Every row comes from one small tree of marks. The marks that hang from a mark follow it in brackets, in the order of their numbers. Every link used is in the known rows. Which tree was each row made from?
Known rows:
J_845[J_442[J_138 J_598] J_859[J_817]]: [25.9 -14.8 -5.5 -6.9 7.3 45.5 0.3 -5.3 27.8 -22.4 10.4 -25.7 19.3 12.9 -27.8 9.5 -17.7 34.0]
J_849[J_71[J_442[J_138 J_598 J_845]]]: [44.0 -1.0 24.0 22.1 4.6 55.9 -7.6 -43.2 10.3 -31.6 26.3 -28.5 31.8 -5.7 -33.3 11.5 -1.3 -5.2]
J_138[J_442[J_71 J_598[J_849] J_845]]: [68.2 -13.4 23.1 -16.1 -28.8 45.8 -4.5 -21.9 19.9 -50.1 21.9 -13.3 34.5 13.9 -35.4 14.3 -4.2 -40.1]
J_845[J_442]: [4.8 0.2 -8.6 6.2 16.4 9.8 -5.0 -1.6 2.5 -8.4 7.5 -19.9 6.2 -2.9 -15.9 2.2 12.9 13.8]
J_598[J_849[J_71[J_442[J_138 J_845[J_859[J_817]]]]]]: [12.6 0.8 21.8 17.9 2.4 42.2 3.2 -40.5 13.9 -29.7 20.9 -13.0 19.7 -8.3 -36.0 25.1 -11.5 -0.1]
J_442[J_71[J_849] J_138 J_598 J_845[J_859[J_817]]]: [61.0 -15.5 36.7 -3.0 -15.0 67.0 -5.5 -12.4 38.3 -37.6 12.9 7.9 38.7 25.3 -23.5 10.8 -29.2 5.8]
J_598[J_442[J_71 J_845]]: [41.8 -4.8 32.0 -5.0 0.6 42.4 1.2 -3.3 8.8 -19.3 18.5 -5.7 -1.2 21.0 -22.3 7.0 2.1 7.3]
J_442[J_138 J_598 J_845[J_859]]: [49.4 -2.9 15.0 0.9 2.9 54.9 -11.9 -20.0 23.0 -27.2 13.7 -20.6 25.9 15.0 -29.9 9.4 -18.7 12.9]
J_71[J_442[J_138 J_598] J_849]: [27.5 -10.0 31.4 16.4 -4.4 22.2 -4.8 -12.6 1.8 -35.6 13.2 -17.1 44.9 -14.9 -27.2 -6.9 3.6 -16.5]
J_817[J_859]: [-5.6 -6.7 -2.6 -8.9 -9.9 4.3 -6.0 23.6 0.2 11.5 -9.3 -2.2 -19.6 -1.5 10.9 8.0 -5.4 6.9]
J_598[J_849[J_71]]: [-27.5 4.9 -5.7 0.9 -8.2 13.4 24.6 -23.3 3.1 -23.2 3.9 -4.7 18.2 -15.9 -2.9 9.2 19.3 -16.5]
J_442[J_138 J_598[J_849[J_71]] J_845[J_859]]: [22.1 1.0 7.5 -0.1 -5.7 68.5 12.6 -40.3 25.8 -50.6 18.2 -25.7 44.0 0.3 -32.5 18.0 1.0 -2.2]
J_845[J_442[J_71]]: [22.7 -0.5 2.2 4.3 4.3 26.5 -7.3 -7.8 13.6 -16.3 9.9 -18.1 2.2 9.8 -22.7 7.5 14.2 4.3]
J_442[J_71[J_849] J_138 J_598 J_845]: [64.0 -7.7 42.7 -4.0 -13.3 59.4 -13.5 -22.7 31.3 -41.1 14.6 -3.3 44.2 9.8 -26.6 4.4 -3.8 -14.4]
J_859[J_817]: [-3.1 -11.2 1.8 -10.5 -5.9 -0.9 5.5 9.2 8.6 8.9 -2.2 14.6 -8.9 6.8 10.2 2.6 -19.6 8.7]
J_598[J_849[J_71[J_442[J_138]]]]: [-8.7 5.6 14.4 18.2 -3.4 18.5 10.1 -44.8 -0.5 -29.7 13.2 -26.4 19.6 -28.8 -33.8 15.1 22.4 -20.5]
J_845[J_442[J_71 J_138]]: [35.4 -0.8 9.3 -0.2 8.9 35.4 -17.1 -26.9 24.6 -17.8 8.8 -29.7 4.5 1.9 -37.8 14.9 15.6 8.9]
J_71[J_442 J_849]: [0.1 -0.5 22.3 30.0 1.3 -8.2 -4.3 0.7 -16.0 -18.9 9.1 1.7 26.9 -15.4 -9.2 -10.4 8.5 -16.5]
J_442[J_71 J_138 J_598[J_849] J_845[J_859]]: [54.2 -3.1 30.5 -16.3 -21.6 70.6 -1.1 -30.0 37.9 -51.6 16.8 -22.5 33.6 17.8 -47.8 19.9 -11.4 -15.0]

Write each row's tree:
[42.5 6.2 25.8 29.4 17.5 30.9 -27.0 -27.0 2.0 -16.9 19.2 -23.8 11.9 0.4 -42.6 12.6 -10.7 7.6]	J_71[J_442[J_138 J_845[J_859]]]
[6.4 5.4 10.2 30.2 10.1 20.0 -2.4 -40.6 -4.3 -12.0 14.1 -21.7 8.9 -19.0 -23.7 10.1 17.0 -4.1]	J_849[J_71[J_442[J_138]]]
[8.2 -2.0 4.1 26.7 -5.4 31.0 14.4 -17.9 -7.8 -26.7 16.3 -18.3 26.0 -4.6 -11.6 0.5 5.0 -13.1]	J_849[J_71[J_442[J_598]]]
[63.0 -1.4 17.5 27.7 -2.3 31.4 -22.8 -12.9 3.4 -37.0 21.1 3.6 35.4 18.3 -26.0 5.8 1.2 -14.7]	J_138[J_442[J_71[J_849] J_845[J_859]]]
[11.0 -8.5 27.7 5.3 -5.9 20.1 17.0 8.8 -1.9 -30.7 11.3 3.9 18.7 5.8 -9.9 -7.2 19.3 -2.3]	J_598[J_442[J_71[J_849]]]
[48.5 -6.8 49.3 2.0 4.8 47.0 -5.7 -16.0 15.2 -35.3 18.6 -5.8 24.7 6.3 -32.4 5.7 13.5 6.0]	J_598[J_442[J_71[J_849] J_138 J_845]]
[29.7 -1.6 18.1 10.5 8.0 31.0 -14.5 -20.9 21.0 -30.8 8.9 -18.8 28.5 -7.5 -32.3 6.9 25.8 4.0]	J_845[J_442[J_71[J_849] J_138]]
[48.1 -12.0 10.3 -12.8 -18.0 28.2 -4.2 -14.9 11.4 -43.2 21.0 -14.2 38.6 1.5 -25.9 8.4 -5.5 -28.7]	J_138[J_442[J_598[J_849] J_845]]
[51.4 -7.4 45.0 19.9 1.5 39.6 -17.7 -21.1 7.5 -40.8 20.5 -16.3 49.5 -7.9 -32.9 -1.1 -4.9 -14.1]	J_71[J_442[J_138 J_598 J_845] J_849]
[4.6 -7.5 18.3 -2.0 -20.7 14.7 15.2 -7.3 -1.4 -38.4 11.5 -19.9 29.7 -9.3 -24.6 -0.2 -2.2 -32.6]	J_71[J_442[J_598[J_849]]]
[-0.8 -10.2 -14.6 -6.9 -1.0 60.0 25.8 -28.0 33.0 -46.4 14.4 -31.0 37.4 -3.5 -30.9 18.4 0.4 17.3]	J_845[J_442[J_138 J_598[J_849[J_71]]] J_859[J_817]]
[-9.4 -3.2 -15.7 -0.8 -4.3 43.4 27.6 -20.7 14.4 -49.1 14.7 -31.7 42.0 -11.5 -20.3 7.1 22.7 -6.5]	J_845[J_442[J_598[J_849[J_71]]]]
[16.7 12.0 8.5 46.3 14.8 34.6 -6.0 -24.7 -9.6 -20.3 22.9 -14.2 18.0 2.6 -23.4 10.1 -0.8 5.0]	J_849[J_71[J_442[J_845[J_859]]]]
[51.7 -7.8 35.2 -0.5 -16.9 50.7 -4.2 -4.8 21.3 -39.0 13.5 6.9 44.6 18.1 -10.6 -0.6 -7.8 -18.5]	J_442[J_71[J_849] J_598 J_845]
[57.8 -2.6 18.6 0.5 -11.2 62.1 -4.1 -7.0 22.5 -32.7 17.8 -7.0 23.0 34.9 -21.9 7.9 -22.0 -1.9]	J_442[J_71 J_598 J_845[J_859]]
[22.7 -3.9 -1.0 -7.1 -15.2 54.1 15.7 -8.0 24.3 -55.5 15.8 -30.6 35.3 15.6 -37.9 9.2 6.9 -8.4]	J_845[J_442[J_71 J_598[J_849]] J_859]
[39.4 -6.4 38.2 21.6 -2.9 29.3 -8.0 -2.4 -0.9 -38.1 20.3 -4.5 49.1 -1.2 -17.4 -8.0 -9.1 -17.9]	J_71[J_442[J_598 J_845] J_849]
[33.4 -8.7 22.0 8.2 -4.6 25.0 -6.6 -19.1 4.2 -22.1 13.7 -27.5 19.3 -7.4 -31.5 2.9 -4.9 -8.4]	J_71[J_442[J_138 J_598]]
[25.7 -8.8 12.3 9.9 6.4 38.7 -7.4 -10.6 27.2 -27.0 8.0 -6.7 23.3 10.4 -29.8 10.5 0.1 20.9]	J_845[J_442[J_71[J_849] J_138] J_859[J_817]]
[42.4 2.2 35.3 17.5 11.2 21.9 -28.0 -29.2 4.0 -10.3 16.7 -19.8 8.0 -7.2 -36.6 11.3 -4.2 -3.0]	J_71[J_442[J_138 J_845]]
[59.8 -18.9 2.3 0.8 -6.5 36.4 -9.6 2.0 11.7 -21.3 19.2 -1.0 23.8 27.1 -15.2 7.7 -38.2 5.9]	J_138[J_442[J_598 J_845[J_859[J_817]]]]
[14.3 -9.1 22.7 21.3 -9.2 11.7 3.8 2.9 -9.4 -34.4 12.7 -6.0 44.6 -5.8 -9.8 -12.7 -0.3 -20.1]	J_71[J_442[J_598] J_849]
[38.7 -12.0 36.2 -5.8 -11.2 47.6 0.2 -20.8 21.2 -39.8 20.2 -17.5 29.9 5.4 -44.2 16.7 -32.1 -5.9]	J_71[J_442[J_138 J_598[J_849] J_845[J_859[J_817]]]]
[37.6 -2.1 7.1 3.5 -0.9 45.3 -2.4 0.8 12.4 -26.5 13.5 -9.2 26.4 22.0 -13.4 2.2 -22.0 8.2]	J_442[J_598 J_845[J_859]]
